Every row comes from one small tree of marks. The marks that hang from a mark follow it in brackets, in the order of their numbers. Every link used is in the known rows. Which tree was each row made from?
Known rows:
z_483{z_204}: [ 1.13  0.20  2.30  0.56  0.68  0.26  0.61  1.13 -0.02  0.51  1.22  1.61
  1.36 -0.79 -1.29 -0.16  0.81  0.55 -0.83  0.08  0.61  1.87  1.27  1.79
  0.78 -0.94]
z_292{z_922 z_935}: [ 0.11 -1.27  1.42  0.73  0.86  0.73  1.36  1.71 -0.89 -1.05  0.03 -2.14
 -0.32  0.56  0.42  0.16  2.64  1.30 -0.87  5.54  2.64  1.30  1.03 -2.14
 -0.42 -0.98]
z_483{z_194 z_204}: [-0.29  0.13  2.64 -0.19  0.80 -2.47  0.87  2.81  1.66  0.49  1.80  1.46
  0.88 -0.75 -0.75 -0.78  0.95  0.55 -1.86 -2.60  0.20  2.14  1.09  1.47
  0.43 -0.66]
z_75{z_204{z_843}}: [ 1.98 -0.79  1.42  1.87 -0.79  1.21  0.62 -0.66 -0.63 -0.47 -0.45 -1.10
  0.51 -1.47 -1.17 -0.44 -0.25  1.33 -0.15  1.06 -1.00  0.40  1.99  0.49
  0.20  0.52]
z_935{z_75{z_204{z_458 z_483}} z_843}: [ 0.47 -0.38 -2.18 -0.16 -0.88  2.60  0.14 -0.24 -0.69  0.48 -0.95  0.74
 -0.48  0.56 -0.79  2.28  0.48 -1.75  1.99 -2.37 -0.61 -1.69 -1.32  0.55
 -0.31  3.20]
z_483{z_194 z_204{z_843}}: [-1.17 -0.03  2.52 -0.01 -0.71 -2.90  0.85  1.46  1.52  0.35  1.38 -0.24
  0.67 -0.32 -0.19 -1.01  0.36  1.56 -1.07 -2.64 -1.28  2.14  1.28  0.60
  0.74 -0.64]
z_458{z_935{z_75{z_204{z_843}}}}: [ 2.23 -1.49 -0.35  0.22 -1.60 -0.30  1.40 -1.33 -2.58 -0.20 -0.43 -0.25
  1.29  0.31 -1.59 -0.99 -0.85  0.68 -1.04  1.08 -0.84  0.13  1.20 -0.90
  0.53  0.04]
z_458{z_935}: [ 2.01  0.35  0.05  1.01  1.56 -0.30 -0.18  1.78 -0.39  0.07 -0.10  1.46
  1.16 -0.92 -0.95 -1.53 -0.47  0.60 -2.23  2.63  1.19  1.38  2.34  0.26
  0.31 -2.82]
z_204{z_75 z_458}: [-0.30  1.68  0.11  0.97  1.22  1.54 -1.35  0.28  0.69 -0.31 -0.70  0.86
 -0.96 -0.74  1.91  0.24 -0.71 -0.07 -0.30 -0.78  0.42  0.08  0.51  0.38
 -0.45 -0.82]
z_204{z_75 z_483{z_194} z_843}: [-2.54  2.14 -0.11  0.29 -1.29 -3.87 -1.33 -0.18  3.08  0.40 -0.12 -1.14
 -1.43  1.23  2.86 -1.63 -0.52  0.98  0.50 -2.18 -1.56  0.31 -0.20 -0.18
  0.55 -1.49]
z_194{z_483{z_204{z_75 z_458{z_935}}}}: [-0.17  0.97  0.86 -1.45  2.30  1.35 -2.50 -0.59  1.42  0.69  1.10  1.81
  1.50 -0.66  1.40  0.14 -2.00 -0.46 -0.25 -0.01  0.77 -0.94 -1.18  1.80
  0.16 -2.13]
z_935{z_75{z_204} z_843}: [ 2.85 -2.03  0.24  0.64 -2.11  2.72  2.72  1.27 -2.86 -0.46 -0.37  0.78
  0.56  0.44 -1.54  0.71  2.55 -1.25  0.22 -1.20 -0.84 -0.61  1.10 -1.95
  0.54  2.51]
z_922{z_292{z_935{z_843}}}: [ 1.58 -1.52  1.10  0.40  0.14  0.93  1.82  0.24 -2.07 -1.53  0.44 -0.77
 -0.46 -0.11 -1.42 -1.54  2.62 -1.80 -0.18  4.96  0.10  0.31  0.65 -3.44
  0.37  0.08]
z_483{z_204{z_843}}: [ 0.19  0.01  2.15  0.76 -0.74 -0.24  0.56 -0.29 -0.16  0.38  0.79 -0.15
  1.16 -0.29 -0.66 -0.36  0.20  1.54 -0.04  0.10 -0.76  1.97  1.46  0.91
  1.15 -0.96]
z_204{z_458 z_483{z_194} z_843}: [-3.04  1.83 -1.31  0.19  0.38 -2.55 -2.19  1.10  3.45  0.75 -0.58 -0.73
 -1.42 -0.58  1.33 -0.04 -1.38  1.13  0.86 -2.87 -0.70 -0.01 -0.28  1.54
 -0.78 -0.66]
z_922{z_292}: [ 1.66 -0.19  1.21  0.35  1.03 -0.10  0.35  0.24 -0.74 -1.03  0.97  1.63
 -0.03 -2.33 -2.24 -2.07  1.03 -0.61 -0.58  2.47  0.78  0.34  1.19 -0.78
 -0.03 -1.64]
z_292{z_922 z_935{z_75 z_843}}: [ 0.07 -2.64  0.09 -0.34 -1.87  1.86  3.08  2.04 -3.45 -1.37 -0.36 -2.01
 -0.51  3.08  0.66  1.08  4.77 -0.26  0.29  3.14  1.40  0.30  0.26 -5.39
  0.20  1.10]
z_204{z_458}: [ 0.34  0.95 -0.10  1.18  1.73  1.74 -1.01  1.81  0.42 -0.01 -0.69  1.22
 -0.33 -1.83  0.07  0.53 -0.29  0.35 -0.44 -0.09  1.03  0.32  1.20  1.06
 -0.76 -0.78]
z_458{z_935{z_75 z_843}}: [ 1.96 -1.13 -1.17 -0.08 -1.22  0.77  1.66  2.41 -2.80 -0.19 -0.45  1.55
  1.05  1.61 -0.64 -0.62  1.64 -0.99 -1.08  0.36  0.05  0.43  1.59 -3.01
  0.97 -0.78]
z_292{z_922 z_935{z_75{z_204}}}: [ 1.21 -2.85  0.99 -0.23 -0.84  1.30  2.99 -0.25 -2.92 -1.21  0.18 -2.12
 -0.04  1.22 -0.87  1.06  2.95  0.42 -0.53  4.03  2.07  0.09 -0.44 -2.50
 -0.46  1.81]
z_194{z_483}: [ 1.97  0.24  1.30  0.55  0.53  2.16 -1.29  2.63  0.93 -0.04  0.19  1.40
  0.70 -1.52  0.01 -0.65  1.57  0.43  0.87  1.31  1.43 -1.80  0.97 -0.33
 -0.53 -2.12]

Which tree is each row?
[-3.14  1.06  1.73 -0.49 -0.01 -2.12 -0.61 -0.41  2.25  0.19  0.75 -0.51
 -0.50  0.10  2.26  0.03 -1.45  0.78 -0.64 -4.56 -1.81  1.45 -0.29  0.92
  0.33  0.00]	z_483{z_194 z_204{z_75 z_458 z_843}}
[ 0.23  0.59 -1.16  0.52  1.34  1.85 -0.84  0.84 -0.38 -0.39 -0.97  0.81
  0.02  0.41  1.76  0.06 -1.03 -1.16 -1.12  0.04 -0.58  0.48  1.18 -1.16
  0.35 -0.90]	z_204{z_75 z_458{z_935{z_843}}}
[ 1.34 -2.04  0.22 -0.79 -1.60  0.58  2.90 -0.13 -3.71 -1.50  0.42 -0.27
 -0.56  1.47 -1.35 -1.28  3.48 -2.41  0.36  3.24  0.15 -0.61 -0.42 -5.06
  0.62  0.93]	z_922{z_292{z_935{z_75 z_843}}}
[-0.81 -0.19 -0.57 -1.22 -0.33 -0.64  0.26 -1.23 -1.60  0.62  0.27  0.83
  1.42  0.73 -0.62  0.41 -1.88  0.56 -0.58 -1.29 -0.56  1.02 -0.23  0.55
  0.75 -0.68]	z_483{z_204{z_458{z_935{z_75}} z_843}}
[-1.80  0.76 -0.78  0.29  0.47 -1.67 -1.61 -0.40  3.18  0.54 -0.52 -1.25
 -0.94 -1.47  0.07  0.49 -2.06  0.85  0.62 -2.73 -1.26 -0.47 -0.56  2.74
 -1.06  1.40]	z_75{z_204{z_458 z_483{z_194} z_843}}
[ 2.72 -3.18  0.75 -0.61 -1.59  1.56  3.49 -1.59 -3.99 -1.69  0.59 -0.78
 -0.19  0.62 -2.60 -0.74  2.95 -2.70  0.14  3.20 -0.45 -1.05 -0.65 -3.80
  0.32  2.90]	z_922{z_292{z_935{z_75{z_204} z_843}}}
[-1.83  1.13  1.36  0.22  0.04  0.56 -0.86 -2.01  0.65  0.21  0.20 -0.34
  0.00  0.02  1.72  0.55 -1.64  0.76  0.34 -1.85 -1.43  1.16 -0.15  1.08
  0.60 -0.19]	z_483{z_204{z_75 z_458 z_843}}
[ 1.03 -0.24 -1.75 -0.18 -1.65 -1.51  0.10 -2.45 -1.01  0.68 -0.40 -0.53
  0.91  1.00 -1.37 -0.63 -1.62  0.42  0.36  1.06 -0.69 -0.44 -0.45  0.61
  0.68 -0.11]	z_458{z_935{z_75{z_204{z_483 z_843}}}}
[ 1.30 -1.01  0.49 -0.75 -0.77 -0.87  2.09 -0.99 -2.90 -1.21  0.81  0.08
 -0.61  0.53 -1.55 -1.96  2.24 -1.40 -0.26  3.85  1.36 -0.38 -0.83 -3.33
  0.15 -0.32]	z_922{z_292{z_935{z_75}}}
[-0.05  0.73 -2.04  0.58  1.34 -0.11 -2.23 -2.27  1.27  0.78 -0.86 -0.97
  0.47 -1.23 -0.86  0.35 -3.69  0.71  0.15  1.54 -0.54 -0.15 -0.19  3.18
 -0.39 -0.27]	z_75{z_204{z_458{z_935} z_483 z_843}}
[-0.22  0.49  2.71 -0.44 -1.16  1.00 -1.12 -1.42  0.94  0.22  1.02 -0.27
  0.98  0.44  1.92 -0.57  0.22  0.83  1.67 -0.48 -1.09 -1.00 -0.38 -0.11
  1.10 -1.64]	z_194{z_483{z_204{z_75 z_843}}}
[-0.57  1.22  1.84 -0.97  1.42  2.52 -2.23 -0.34  1.75  0.43  0.93  1.60
  0.63 -0.90  1.79  0.96 -0.48 -0.45  1.16 -1.60  0.58 -1.51 -1.39  1.64
 -0.17 -0.86]	z_194{z_483{z_204{z_75 z_458}}}
[ 0.20 -2.14  1.05  0.85  0.07  2.30  1.97  2.40 -1.77 -1.29 -0.33 -2.48
 -0.32  1.42  0.67  0.74  3.89  0.26 -0.24  4.67  1.38  1.14  1.39 -3.85
  0.14  0.18]	z_292{z_922 z_935{z_843}}
[-1.97  1.35 -2.95 -1.67  1.01 -3.65 -1.32  1.77  1.69  1.11 -0.09  1.80
 -0.42  0.70  0.35 -0.31 -1.46 -0.48 -0.92 -2.83  0.99 -0.29 -1.23  0.94
 -0.61 -1.03]	z_204{z_458{z_935{z_75}} z_483{z_194}}
[ 1.31 -3.69  0.68 -0.18 -1.69  2.77  3.83  0.66 -3.82 -1.44 -0.21 -2.49
 -0.06  2.16 -0.59  1.62  4.17 -0.58  0.14  3.31  0.86 -0.14  0.01 -4.11
  0.01  3.13]	z_292{z_922 z_935{z_75{z_204} z_843}}
[-1.40  2.88 -1.34  0.55  1.31  0.29 -2.60 -0.89  2.31  0.68 -0.77  0.74
 -1.32  0.02  2.30  0.51 -1.44 -0.30  0.99 -0.71  0.43 -0.39 -0.99  1.96
 -0.33 -0.98]	z_204{z_75 z_458 z_483}
[-2.41  0.33  1.49 -0.32  0.66 -1.83 -0.39  1.19  2.00  0.39  0.80 -0.21
  0.16 -1.08  0.34  0.30 -0.94  1.20 -0.70 -3.92 -1.06  1.61  0.53  1.63
 -0.11  0.10]	z_483{z_194 z_204{z_458 z_843}}
[ 1.23 -1.76  0.01 -1.01  0.54  1.11  1.69 -2.74 -2.79 -1.35  0.38 -0.41
 -0.78 -1.13 -2.32 -0.08  0.22 -2.01 -0.05  2.74  0.93 -1.43 -1.91 -1.14
 -0.94  2.45]	z_922{z_292{z_935{z_75{z_204{z_458}}}}}
[-2.14  1.94 -1.17  0.06  1.91 -2.26 -2.13  2.41  3.71  0.92 -0.19  0.88
 -1.19 -1.18  0.77  0.17 -0.80  0.16  0.02 -2.76  0.74 -0.03 -0.51  2.30
 -1.23 -0.63]	z_204{z_458 z_483{z_194}}
[-1.39  0.97  1.79 -0.76 -0.02  2.02 -2.27 -1.68  1.44  0.24  0.52 -0.19
  0.42 -0.40  2.31  0.77 -1.02  0.56  1.98 -1.62 -0.91 -1.54 -1.22  0.75
  0.16 -0.94]	z_194{z_483{z_204{z_75 z_458 z_843}}}
[ 0.03 -1.60 -0.47 -0.64 -0.80  0.04  1.61 -1.39 -1.37 -0.31  0.09 -2.29
 -0.41  2.01 -0.66  1.33  2.18  0.14  0.85  4.05  2.15 -0.41 -1.87 -0.96
 -0.40  1.64]	z_292{z_922 z_935{z_75{z_204{z_483}}}}
[-0.29  0.01 -1.95 -0.31 -0.44 -0.10 -0.32 -0.12 -1.62  0.00 -1.05  0.28
  0.31  0.45  0.26 -0.14 -1.57  0.66 -0.46 -0.35 -0.15 -0.16  0.62 -1.22
  0.03 -1.23]	z_204{z_458{z_935{z_75}} z_843}
[ 1.87 -1.30  0.55  0.71 -2.55  0.80  1.80 -0.91 -2.23 -0.46 -0.45 -0.58
  0.26  0.12 -1.11 -0.13  0.65  0.71  0.41 -0.47 -1.10 -0.49  0.98 -1.11
  0.36  1.31]	z_935{z_75{z_204{z_843}}}
[-0.44  0.82 -1.56 -0.29  2.90 -2.29 -1.72  0.62  3.05  0.93  0.03  0.74
  0.22 -1.84 -0.90  0.02 -2.99 -0.22 -1.63 -1.14  0.52  0.11 -0.50  3.76
 -1.09  0.08]	z_75{z_204{z_458{z_935} z_483{z_194}}}
[-1.23  1.50  0.09  1.17 -0.16  1.03 -1.32 -1.03  0.50 -0.42 -1.24 -0.77
 -1.17 -0.35  2.59 -0.02 -1.34  0.87  0.57 -0.82 -1.12  0.09  0.66 -0.41
 -0.03 -0.92]	z_204{z_75 z_458 z_843}
[ 0.71 -0.11 -0.85  0.28 -2.52 -0.42  0.49 -2.09 -0.74  0.51 -0.51 -0.73
 -0.08  0.82 -0.91  0.12 -0.05  0.52  1.74 -0.38 -1.09 -0.98 -0.63  0.35
  0.39  1.20]	z_935{z_75{z_204{z_483 z_843}}}
[-0.03 -1.72  0.46 -0.39 -0.82  0.26  2.31  1.21 -2.56 -1.04 -0.03 -1.58
 -0.43  2.06  0.36  0.47  3.50  0.70 -0.39  3.88  2.57  0.52 -0.08 -3.73
 -0.18 -0.21]	z_292{z_922 z_935{z_75}}
[-3.79  2.55 -1.20  0.04 -0.09 -2.85 -2.53 -0.47  3.66  0.43 -0.63 -1.05
 -1.97  0.48  3.31 -0.35 -1.87  0.71  0.90 -3.49 -1.47 -0.23 -1.00  0.81
 -0.40 -0.69]	z_204{z_75 z_458 z_483{z_194} z_843}
[ 0.52  1.07 -1.02  0.91  1.87  1.39 -1.76 -0.74  1.64  0.74 -0.60  0.51
 -0.35 -1.98 -1.03  1.38 -1.61 -0.22  0.79 -0.03  0.53 -0.65 -0.68  3.83
 -0.98  1.15]	z_75{z_204{z_458 z_483}}
[-0.46  0.79 -0.98  1.10  0.46  0.99 -1.82 -2.07  1.46  0.56 -1.03 -1.24
 -0.44 -1.57 -0.43  1.15 -2.27  0.77  1.65 -0.11 -0.88 -0.65 -0.49  2.94
 -0.62  1.05]	z_75{z_204{z_458 z_483 z_843}}
[-0.72  0.26  1.54 -0.59  0.55  2.26 -2.04 -0.17  1.39  0.48  0.51  0.04
  1.05 -1.47  0.48  1.03 -0.67  1.10  1.99 -1.13 -0.29 -1.35 -0.51  1.48
 -0.23 -0.73]	z_194{z_483{z_204{z_458 z_843}}}
[ 3.15 -1.27 -0.28  0.08 -0.20  0.15  1.50  0.21 -2.37 -0.09  0.14  1.40
  1.46 -0.23 -2.13 -0.65 -0.30 -0.28 -1.83  1.16  0.68  0.06  1.00 -0.07
  0.30  0.15]	z_458{z_935{z_75{z_204}}}
[-0.48  0.78  2.39  0.56 -1.26 -0.41  0.33 -1.77  0.02  0.12  0.69 -0.43
  0.56  0.81  1.28 -0.66 -0.26  1.02  0.02 -0.56 -1.57  1.75  0.72  0.19
  1.55 -1.03]	z_483{z_204{z_75 z_843}}
[ 0.39 -0.99 -0.88 -0.55 -2.01 -1.14  1.56  1.81  0.26  0.38  0.16  0.62
 -0.37  1.35 -0.73  0.34  2.04 -1.49  0.59 -3.85 -1.20 -0.89 -0.56 -0.73
  0.21  2.65]	z_935{z_75{z_204{z_483{z_194}}} z_843}
[-1.00  0.35 -1.62 -0.92  0.08 -1.57 -0.28  0.54  1.59  0.75 -0.08  0.94
 -0.80 -0.41 -0.47  1.13 -0.55 -0.77  0.37 -4.40  0.22 -1.34 -1.84  2.04
 -1.10  2.21]	z_935{z_75{z_204{z_458 z_483{z_194}}}}
[-1.27 -0.17 -0.30 -2.18  1.18 -2.87  0.55  1.85  0.29  0.75  1.32  2.34
  1.09  0.29 -0.64  0.05 -1.03 -0.40 -2.40 -3.88  0.55  1.27 -0.54  1.04
  0.04 -0.35]	z_483{z_194 z_204{z_458{z_935{z_75}}}}
[-0.49  0.28 -1.98 -0.05 -1.34  0.59 -0.65 -2.43 -0.21  0.63 -1.08 -0.69
 -0.55  0.12 -0.39  1.40 -1.43  0.21  2.20 -1.77 -0.93 -1.63 -1.46  1.34
 -0.43  1.93]	z_935{z_75{z_204{z_458 z_483 z_843}}}
[ 0.73 -0.33  0.38  1.46  0.45  2.17 -0.48 -0.96 -0.06 -0.35 -1.07 -0.96
 -0.09 -2.28 -0.75  0.87 -1.54  1.03  0.27 -0.20 -0.99 -0.22  1.08  1.43
 -0.73  1.36]	z_75{z_204{z_458 z_843}}
[-0.33  1.00 -2.66  0.22  1.72  0.94 -1.92  1.27  0.91  0.84 -0.98  0.88
  0.18  0.02  0.16  0.61 -1.20 -0.95  0.17  0.87  0.26  0.11  0.29  1.09
 -0.14 -1.05]	z_204{z_458{z_935{z_843}} z_483}
[ 1.37 -0.98 -0.46 -1.00 -0.68 -1.12  1.41 -3.57 -1.66 -0.52  0.88 -0.52
 -0.56  0.44 -2.67 -1.03  1.00 -1.93  0.99  4.03  0.73 -1.38 -2.68 -0.57
 -0.06  1.52]	z_922{z_292{z_935{z_75{z_204{z_483}}}}}
[ 0.04  1.43 -0.80  0.53  2.25  0.48 -1.50 -0.02  0.51 -0.08 -0.61  1.03
 -0.08 -0.64  1.57 -0.50 -2.32 -0.17 -1.75  0.79  0.72  0.64  0.78  0.56
 -0.12 -2.11]	z_204{z_75 z_458{z_935}}
[-1.59  2.22  0.08  0.28  0.04 -3.47 -1.21  1.24  3.29  0.55  0.39  0.54
 -1.18  0.67  2.24 -1.36  0.11  0.00 -0.29 -2.16 -0.01  0.41 -0.28  0.62
  0.21 -1.51]	z_204{z_75 z_483{z_194}}
[-2.48  2.53 -1.97 -0.67  2.24 -3.49 -2.66  0.53  3.63  0.84 -0.13  0.85
 -0.84  0.13  2.34 -0.84 -2.75 -0.37 -1.49 -1.80  0.36  0.35 -0.86  1.79
 -0.54 -2.00]	z_204{z_75 z_458{z_935} z_483{z_194}}
[ 2.10 -1.12 -1.96 -0.37 -1.05  0.45  1.01 -0.15 -1.66  0.55 -0.29  0.77
  1.16  1.46 -1.63  0.17  0.34 -1.60  0.10  0.43 -0.38 -0.61 -0.24 -0.26
  0.79  1.05]	z_458{z_935{z_75{z_204{z_483}} z_843}}
